Each row was made from one small tree. The marks that hang from a mark follow it in brackets, in alphabetical order. Every link used is in the known rows. Write each row's tree.
Known rows
bakul[beli[dofiso fizes keruk kovof] voki]: [-28  78  36  -9  17   8 -10 -22  -2  -7 -13 -42 -33  37   6  13 -48  48
  -6 -13]
kovof[beli[dofiso fizes keruk voki]]: [ -1  31  19  -6 -12 -32  21 -30  22 -36 -46 -25 -20  43 -25  20 -50  40
  14  13]
kovof[beli[fizes]]: [ 31  79  -4  -9  -6  -8  18  15  58 -10 -32 -46  -2  39 -28  -5 -54  42
  40  -9]
kovof[beli[voki]]: [ 20  72   0  -6  -2 -23   7 -13  39 -35 -28 -30   4  31 -21   1 -81  27
  54  -2]
dofiso[beli[fizes kovof libid voki[bakul]]]: [  0  77  39  67  17   5  34  -2  46 -54 -26 -53 -22  29  -2 -13 -36  23
  26 -13]
fizes[beli[bakul dofiso keruk libid voki]]: [-30  37  42  23  14 -16  25 -56   8 -66 -34 -41  -9  22  -6  19 -40  21
  34  31]
bakul[beli[fizes] voki]: [ -9  98  27 -14  13   5 -10  14  27 -13  12 -48 -10  30  -3   2 -69  33
  32  -9]
kovof[beli[dofiso libid]]: [ 33  91  17   4   8 -16  12  -3  46  -8 -47 -43  10   6 -24  15 -64  31
  34   3]
bakul[beli[dofiso] voki]: [ -7 101  24 -18  27   2 -25 -10   4 -13  -4 -39 -12   5   4  12 -95  29
  27   2]
beli[voki]: [  1  74  24 -11  14 -11  -6  -9  26 -28 -23 -48   6  29  -2  -6 -76  22
  65  -2]
bakul[beli[keruk kovof] voki]: [-17 110  20 -10  34  15 -25 -23   2  -7  -2 -37 -13  43  19   2 -66  41
  33 -38]
fizes[beli[bakul dofiso keruk kovof libid voki]]: [-33  42  41  30  12  -6  28 -61   7 -60 -38 -47 -15  26   1  11 -29  31
  21  18]
fizes[beli[bakul dofiso voki]]: [-23  38  15   9   5  -7  17 -41   8 -67 -28 -45 -16  14  -8   2 -67  22
  37  39]
dofiso[beli[bakul fizes keruk kovof libid voki]]: [-33  40  60  56  -5  -2  41 -29  31 -61 -28 -47 -25  42 -11  -1 -16  38
  35   4]
kovof[beli[keruk libid]]: [ 28  96  14   4  18 -12  10 -11  46  -8 -40 -34  16  38 -18  11 -47  36
  53 -24]
dofiso[beli[bakul[voki] fizes libid]]: [-10  84  47  41  -5   3  32   8  53 -52   5 -44 -19  17 -22  -1 -48  28
  51  11]
beli[dofiso fizes kovof libid]: [  4  78  47   8   8   3  18   7  42   5 -44 -74  -5  15  -9   0 -29  39
  18  -3]
libid[beli[dofiso fizes kovof voki[bakul]]]: [ 14  55   8  38  -3  -7  18  -5  26 -20 -33 -31  -7  21  -2  -5 -60  27
   8   0]
libid[beli[fizes kovof voki]]: [ 13  65  19  13 -10   0   9   0  35 -11 -19 -44  14  36 -15 -10 -53  30
  33 -11]
fizes[beli[dofiso]]: [ 12  85   0 -11  36  14  -5 -24  12 -25 -38 -59  -4  16  -5  -6 -65  28
  30  11]
beli[bakul dofiso kovof]: [-10  67  14   6   1   5  10 -11  24 -13 -44 -54 -16  12   3 -12 -62  43
  39   8]
voki[bakul beli[keruk kovof]]: [  7 100   3  26  50  15  -3  -1  19 -10 -43 -48 -12  35  29 -18 -54  26
  34 -53]

Write each row's tree
[  7  43  27  35   0 -38  39 -18  39 -44 -45 -20 -17  33 -15  26 -38  30
  12   5] => kovof[beli[dofiso fizes keruk libid voki[bakul]]]
[-19  95  26  21  21  12  19 -41  28 -45  -2 -44  -9  38   4   3 -32  36
  41 -16] => fizes[beli[bakul[voki] keruk kovof libid]]
[-25  54  66  17   5  -9  11 -10  19 -21 -28 -66  -9  13  -3  15 -41  30
   0  12] => bakul[beli[dofiso fizes kovof libid voki]]
[-26  41  28  12 -10 -12  15 -27  17 -38 -38 -47 -20  13   3  -5 -67  34
  38  20] => beli[bakul dofiso kovof voki]
[ -9  75  23  26  17  13  25 -27  28 -34 -38 -67  -7   7  -3  -4 -36  34
  25  14] => fizes[beli[bakul dofiso kovof libid]]
[ -6 111  24  -5  38  13 -16 -12  12 -13 -16 -45 -12  35  16  -4 -65  29
  35 -48] => bakul[voki[beli[keruk kovof]]]
[-29  36  60  50  -5 -11  39 -21  32 -66 -23 -39 -18  37 -18   6 -28  28
  50  18] => dofiso[beli[bakul fizes keruk libid voki]]
[-18  78  40  -3  21   4  -1  -9   8 -14 -27 -48 -31  30   4   8 -48  36
  -2 -22] => bakul[voki[beli[dofiso fizes keruk kovof]]]
[ 11  64   3  36  17  -6   0 -36   2 -20 -42 -13  -2  27  13   3 -67  25
  21 -16] => libid[beli[dofiso keruk kovof voki[bakul]]]
[-22  38  33  34 -14  -5  30  -8  34 -67 -18 -44 -26  29 -21 -13 -55  29
  52  28] => dofiso[beli[bakul fizes voki]]
[-23  63  28   4 -18  -2  23  -6  33 -23 -14 -47 -34  20  -5  -2 -54  47
  21  11] => beli[bakul[voki] dofiso fizes kovof]
[-11  35  34  24 -16 -41  32 -40  29 -51 -43 -18  -7  19 -21  28 -54  32
  38  23] => kovof[beli[bakul dofiso keruk libid voki]]
[ -1  87  33  16  29   6  11 -31  29 -43 -22 -67   9  29  -2  -5 -41  20
  36  -9] => fizes[beli[kovof libid voki]]
[-20  19  27  27 -28 -14  24 -31  12 -27 -36 -25  -9  34 -12   7 -41  40
  17  16] => libid[beli[bakul dofiso fizes keruk kovof voki]]
[  2 101  27 -11  31  -1 -16   3  13 -21 -17 -46 -10  -2   2   6 -93  16
  31  -7] => bakul[voki[beli[dofiso]]]
[  4  47  11  37   3  -8  15 -23  12 -20 -39 -21 -11  37   3   3 -46  32
   6  -9] => libid[beli[dofiso fizes keruk kovof voki[bakul]]]
[ 25  99   0   6  20  17 -14 -16  19  15 -35 -34  22  41   1 -11 -55  39
  47 -39] => libid[beli[keruk kovof]]
